In the rows, zero is written as 128.
Known rows, with every way that one mark hangs from another:
Q_663(Q_325): [141 123 111 118 153 142 123 108 105 111 153 101 154 155 139 136 114 138
 105 103 105 143 138 168 116 151 138  96 160 120 161  94 156 131 150]
Q_573(Q_854(Q_95(Q_236(Q_261) Q_600 Q_663))): [164  97 122  99 113 121  85 177  94 145  61  95 138  64 113  64 157 124
 170 103 173  86 150 137 100 140 118 124 134  81  77 125 129  77 101]
Q_663(Q_110 Q_325(Q_813(Q_753(Q_261)) Q_854)): [126 130 127 189 165 129 135  84 103 139 136 117 140 118  83 245 100 130
  85 112  64 151 120 183 175 117 186  17 112 148 176 161 150  98 140]
Q_600(Q_95(Q_236 Q_854(Q_573))): [112 125 141  97 136 136 110 136 134 165 118 121 154 103 132  81 127 119
 111 138 124 144 150 131 137 138 123 149 154 105 148 108 164 155 126]
Q_325(Q_663(Q_95(Q_600 Q_854(Q_573)) Q_110)): [123 129 120 140 147 145  85 184 121 169 134 106  90 140 121  84 111 107
 125 162  97 127 156  84 137 153 143 149  88 163 177 129 154 133 124]
Q_534(Q_135(Q_110(Q_663(Q_325(Q_813)) Q_854(Q_573)) Q_875)): [ 29 130 193 238 155 157 125  96 106 105 213 141 110 140  89 157 142 111
 111 108  95 156 131  78 158 108  90  97 106 107 130 142 135 177 154]
Q_261(Q_236 Q_753): [118 154 151  80 115 101 171 112 143 102 122 119 139 119 174 122  97 150
 120 129 154 127  79 161  98  98 118 133 161 139 122 107 130 126 128]
Q_573(Q_854): [143 117 124 151 147 141 137 123 109 102 137  86 143 130 116  71 106 144
 122 135 127 151 124 192 112 118 151 129 157  78 145  87 146 136 117]
Q_663(Q_95(Q_600 Q_854) Q_110 Q_325(Q_813(Q_753))): [111 133 142 139 141 122  89 131  93 149 154 149 122 143 113 196 166  79
  92 163  97 120 150 100 207 130 171  82 113 173 192 171 132  61 132]
Q_854(Q_95(Q_236 Q_600 Q_663(Q_325)) Q_573): [128 122  98  85 118  88  67 167  99 160 131 136 142 116 150 123 126 138
 142  78 135  83 169  85 124 169  81 141 129 156 128 120 118  91 134]
Q_236(Q_95 Q_261(Q_753 Q_875(Q_135(Q_110 Q_534)))): [171 164 119 121  82 125 140  87 189  97 142 150 106 136 144 155 194 154
 127 148 156 142  82 123 141 127 162 146 125 129  79 148 106 174 130]
Q_261(Q_236(Q_95(Q_600 Q_663)) Q_753): [129 124 123  61  96  72 129 150 115 125  98 165 118  70 195  98 137 134
 154 139 211 111 116  71 121 100 110 173 133 176  48 148  92  90 118]
Q_325(Q_813(Q_753) Q_854(Q_95(Q_600))): [ 96 124 142 167  98 117 158 167 136 181  79 128 122 104  79 217  84 128
 122 117 130 148 151 166 164  90 127 114 139 116 100 154 123  97 118]
Q_753(Q_261(Q_236(Q_95) Q_875(Q_135(Q_110(Q_663) Q_534)))): [169 174 111 177 135 104 161  63 163  88 154 173 125 150 169 139 164 158
 154 128 118 134  72 112 120 142 131 170 114 145  62 183  86 174 149]
Q_135(Q_110(Q_663 Q_854(Q_95)) Q_534 Q_875(Q_261(Q_753))): [ 91 146 191 237  90 124 128  93 137 110 140 213 134 124  81 146 100  95
 168 130 128  94 111 133 126  80 100 115 142 125 137 146 108 168  91]
Q_573(Q_854(Q_95(Q_236(Q_261(Q_875)) Q_600))): [170 107 130  73 117 130 122 164 119 156  46  67 126 100 117  89 164 132
 147 127 125 135 122 154  87 124 134 127 119  58  84 116 144 120  96]
Q_110(Q_663(Q_95(Q_236(Q_261(Q_753)))) Q_854(Q_573)): [ 87 153 169 102 125 102 148 115 138 138 138  82 112 123 113 148 133 119
 115  72 109 105  91 145 126 142 116 113 123 138 110 135 168 149  71]
Q_261(Q_236 Q_753 Q_875(Q_135(Q_110))): [125 158 132 120 107 123 192  70 192 105 139 154 134 162 174 122 151 155
 109 178 146 143  42 130  94  75 103 183 128 140 126  95  51 158 116]
Q_95(Q_600 Q_663(Q_110 Q_325(Q_813(Q_753)))): [126 106 111 148 143 130  87 130  89 123 151 180 128 122 108 173 129  99
 130 149 123 113 154  92 168 136 145  81 125 174 145 128  92  60 143]
Q_875(Q_135): [159 127  87 143 122 151 147 103 159 136 144 113 145 160 128 118 122 145
 102  95 126 151 121 184 102 147 135 158 153 118 136  85 108 148 122]
Q_600(Q_95(Q_236(Q_261(Q_753)) Q_854(Q_573))): [110 133 162  41 104 114 105 141 143 146  94 110 139  79 133 112 150 127
 116 134 146 126 111 141 129 120 137 125 152 105 120 128 176 140 112]
Q_261(Q_236(Q_95(Q_600 Q_854)) Q_753 Q_875(Q_135)): [152 121  92  35  95  74 142 135 162 148  95 163 115 126 198  96 199 122
 133 178 193 161  82  93 124  65 133 232 115 142  65 157  73 110  86]
Q_854(Q_95(Q_236 Q_600 Q_663) Q_573): [134 123 110  98  95  97  89 174 124 173 104 127 126 101 136  95 101 135
 150  82 141  93 167  92 112 160  78 169 127 145 101 117 106 111 123]
Q_663(Q_95(Q_854) Q_110): [143 132 140 151 147 155 122 120 124 151 162  84 122 145 128 111 136  92
  83 147  92 122 139 135 145 144 155 120 118 153 192 116 143 144 125]
Q_753(Q_261(Q_236(Q_95(Q_600 Q_663(Q_110) Q_854)) Q_875)): [194  96  89  91 141  91 101 123 107 159  79 139 110  83 176  55 170  95
 153 175 127 145 127  51 118 110 142 173  66 161  68 184  88 105 114]
Q_854(Q_95): [142 132 136 139 111 133 145 140 139 145 128  97 139 130 133 145  87 141
 107  80 110 136 136 179 103 139 106 131 158 117 125  89 141 156 133]
Q_110(Q_663(Q_95 Q_325) Q_854(Q_573)): [ 80 146 127 173 171 109 132 107 112 134 211  95 130 183 124 152 121 125
  95  86  68 132 125 136 146 159 106 131 130 155 159 115 162 157  99]
Q_95(Q_236 Q_600 Q_663 Q_854(Q_573)): [142 100  92  77 122 109  67 160 107 154  98 132 127 111 120  19 120 101
 170 137 156 113 181  85 126 141 115 186 124 118 120 144 111  84 119]
Q_854(Q_95(Q_600 Q_663(Q_110 Q_325(Q_813))) Q_573): [115 128 107 159 122 100  49 168 105 173 175 128 107 122 131 186 126 123
 120 106  93  99 149  80 158 154 107 131  96 195 141 133 114 112 135]
Q_813(Q_325(Q_663(Q_110) Q_854(Q_95 Q_573)) Q_753): [ 64 108 139 182 140 133 156 215 179 113 163 163 125 123  74 209  59 157
 105 130  92 139 128 142 145 115 110  98 131 128 159  71 148 129 163]
Q_854(Q_95(Q_600) Q_573): [131 145 121 120  84  94  99 167 142 176 115 106 127 127 137 129  92 146
 114  89  98 133 140 129 105 153 101 179 138 144 112 113 126 144 127]
Q_261(Q_236(Q_95(Q_663(Q_325) Q_854)) Q_875(Q_135(Q_534))): [167 132  48  96 160  85 123 119 144  92 183 170 128 156 193  90 209 139
 169 163 192 128 133  84 175 125 123 187 127 123 105 170 116 105 137]
Q_95(Q_663): [145 103 103 139 135 150 139 124 118 113 138 111 125 133 120  81  85 133
 143 115 140 129 160 144 108 141 113 139 146 118 117  92 120 129 138]
Q_875(Q_261): [156 121 128 130 121 142 140 125 142 107  90 119 160 144 113 118  84 124
 121 117 111 159 135 190 110 145 141 129 138  92 159 111 158 149 116]
Q_813(Q_753(Q_261(Q_875))): [165 124 118 114 124 120 188  82 141 102 100 126 126 155 112 144  73 156
 118 118  71 183 121 171 113 121 145 106 128  99 120 121 122 130 135]
Q_573(Q_854(Q_95(Q_236 Q_600 Q_663(Q_110 Q_325)))): [154  99 103 126 159 119  50 155  64 148 139 137 155  89 137  91 168 106
 138 129 148  67 148 101 120 140 126 100 126 151 159  91  97  72 110]
Q_573(Q_854(Q_95(Q_236(Q_261(Q_753 Q_875)) Q_600 Q_663))): [151  94 121  44 100 104 118 169 111 128  64 102 101  87 125  85 153 138
 178 143 182  99 118 119  96  86 115 141 112  88  67 120 103  89  82]

Rows:
[ 94 150 175 150 136 167 143 129 115  92 156 118 112 153 124 122 133 115
 116 131 134 118 147  72 121 157 113 151 118 143 112 137  89 152 175]	Q_534(Q_135(Q_110(Q_663(Q_95(Q_600)))))
[161 125  97  71  98 138 171 103 182 116 117  91 107 164 133 147 150 157
 112 123 130 157  74 180  89 109 143 153 126 102  99  97 111 156 103]	Q_236(Q_261(Q_753 Q_875(Q_135)))
[148 136 107 202 161 130 182  23 163 132 124 146 149 161 128  89 148 119
 135 133  82 171  57 153  75  98 104 179 105 124  88 130  55 168  80]	Q_753(Q_261(Q_236 Q_875(Q_135(Q_110(Q_663 Q_854)))))
[ 87 106 122 116 161 132  79 145  97 151 157 139 134 107 124 130 145 118
 140 138 142 124 176  99 191 130 112 120 128 120 149 149 169 109 137]	Q_600(Q_95(Q_236 Q_663(Q_325(Q_813)) Q_854(Q_573)))
[ 67 149 160 247 132 138 109 121 116  89 173 165 142 164  76 164 103 139
 150 151  92  90 125 112 152 132 123  93 122 105 191 169 152 172 162]	Q_135(Q_110(Q_663(Q_325(Q_854(Q_573)))) Q_534 Q_875(Q_261))
[116 167 170 124  87 103 156 114 146  84 108 170 133 115 145 133  97 148
 162 144 158  98 100 136 126  99 130 102 144 116 156 163 163 129 139]	Q_135(Q_534 Q_875(Q_261(Q_236 Q_753)))
[ 98 127 194 182 112 192 158 104 127  99 147 125 122 115 116  98 125 131
  99 126 132 146 147  91 110 120 108  99 129  91 137 102 113 176 192]	Q_534(Q_135(Q_110 Q_875))
[149 141 131 145 128 155 115 124 117 178 132  91 115 136 133 131 132 106
  85 133  85 114 143 107 121 169 156 120 109 187 164 112 120 138 130]	Q_663(Q_95(Q_600) Q_110)
[ 78 127 113 156 170 119 133 144 109 114 184  86 137 170 110 166  86 153
 114 106  91 127 115 163 123 137 117 125 144 120 145 111 154 159 142]	Q_110(Q_663(Q_325(Q_854(Q_573))))
[139 180 104 162 131 113 176  30 201 119 153 174 135 159 146  87 162 132
 143 187 151 155  69 138 123  75 124 179 138 140 129 124  69 154  86]	Q_261(Q_236 Q_753 Q_875(Q_135(Q_110(Q_854) Q_534)))
[152 121 142  29 115 143 170 115 146 114  75  77 111 126 130 131 130 137
 129 120 128 142  97 163  89 117 142  95 127  89 102 106 154 145 115]	Q_95(Q_236(Q_261(Q_753 Q_875)))
[149 131 153  46 106 136 139 117 131 116  80  89 136  96 128 131 126 131
 123  90 147 117 105 179  94 136 149  77 153 105 112 113 162 121 122]	Q_95(Q_236(Q_261(Q_753)))
[ 98  94  98 159 176 167 142 127 100 152 146 111 149 115 116 140 117 144
 117 148 147 130 171 136 141 117 118 102 148 126 140  95 140 137 140]	Q_600(Q_95(Q_663(Q_325(Q_854))))
[151 124 122  89 164 142  64 124  78 176 132 110 144 131 142 112 189  71
  96 142 107  91 161  90 150 165 165  90 111 172 205 143 138  84 128]	Q_663(Q_95(Q_236 Q_600 Q_854) Q_110 Q_325)
[ 71 130 162 150 158 120 146 139  91  80 193 143 119 180 105 217 125 105
 121 126 111 116 137 144 205 121 132  90 147 123 157 170 157  85 143]	Q_110(Q_663(Q_95(Q_854) Q_325(Q_813(Q_753))))
[158 135 120 187 104 158 131  87 175 112 111 166 177 159 111 118 135 121
 105 135 121 150 105 174 112 141 132 161 130 109 173 106  87 157 108]	Q_875(Q_135(Q_110) Q_261)
[135 145 144  24 111 118 103 125  94 144  92  87 127 116 148 174 179 129
 109  95 138  84 127 119 128 160 156  63 126 157 142 156 165  77 127]	Q_663(Q_95(Q_236(Q_261(Q_753)) Q_600) Q_325)
[109 113  99  69 100  67  82 174 106 145 113 109 108  80 141 160 160 152
 128 117 174 115 129  85 151 120 137 130 107 156  70 172 141  99 117]	Q_236(Q_95(Q_600 Q_663(Q_325(Q_854(Q_573)))) Q_261(Q_753))
[136 148 171 223  94 170 121  92 136 101 116 173 143 132  90 107 105 122
 148 152 110 116 148 125 131 138 140  92 134  95 179 147 143 163 160]	Q_135(Q_110 Q_534 Q_875(Q_261))
[173 154  80 137 115  85 135 131 174  87 129 193 155 116 173 113 158 147
 167 118 199 115 125 123 159 159 124 180 132 130 102 169 126 121 119]	Q_875(Q_135(Q_534) Q_261(Q_236(Q_95(Q_663))))
[127 113 136 187 173 198 136 152 124 135 131 105  97 124  97 153  73 118
 133 130 100 159 138 164 123 136 152  72 113 129 148  96 173 159 142]	Q_325(Q_663(Q_110) Q_813)
[112  95 126  91 154 184 135 186 119 132  98 131 108 133  99 127 112 132
 152 118 130 125 190 103 122 162 137 100 115 123 136 122 171  85 173]	Q_813(Q_325(Q_663(Q_95(Q_236 Q_600))))
[ 99  94 135 102 109 122 147 181 145 149  79 167 158 100  77 182 111 127
 124 112 140 123 164 140 139 111 123 108 157 105 114 120 113  61 153]	Q_813(Q_325(Q_854(Q_95(Q_236 Q_600))) Q_753)
[139 126 124 154 156 183 124 161 112 166 116 103  96 134 121 120 103 116
 120 142 102 123 156 106 109 166 150 100 100 173 160 100 146 138 136]	Q_325(Q_663(Q_95(Q_600) Q_110))
[104 117 143 163 162 177 151 170 117 137 126  86  77 147  97 141  89 119
 147 136 127 156 173 156 172 118 140 105 107  99 151 160 203 128 134]	Q_325(Q_663(Q_95(Q_854)) Q_813)
[132 160 108 160 123 144 158  75 171  67 197 175 106 206 120 137 122 145
 161 167 140 115  80 137 112 106 132 177 147 139 120 112  55 175 135]	Q_261(Q_753 Q_875(Q_135(Q_110(Q_663) Q_534)))
[152 121 128  76 118  90 109 155 115 153  74 136 146  82 181  64 167  99
 136 149 170 150 131 101 127 116 136 181 139 127  73 167 133 102 122]	Q_261(Q_236(Q_95(Q_600 Q_854)))
[109 126 148 177 162 159 118  96  94  78 179 142 159 168 123 136 119 118
 122 127  99 114 111 141 104 146 116 105 161 131 147  94 108 151 162]	Q_135(Q_110(Q_663(Q_325)))
[ 99 122 180  97  89 143 166 135 137  73 116 142 119 119 121 141  97 141
 116 115 162 147 129 127 118  93 125 105 119  87 149 124 144 151 145]	Q_534(Q_135(Q_875(Q_261(Q_753))))
[171 116 105 103 137  94 176 108 129 118  97 115 110 101 182 105 122 158
 144 117 128 161 118 102 114 121 109 149  90 130  51 159 126 141 133]	Q_753(Q_261(Q_236(Q_95(Q_663)) Q_875))
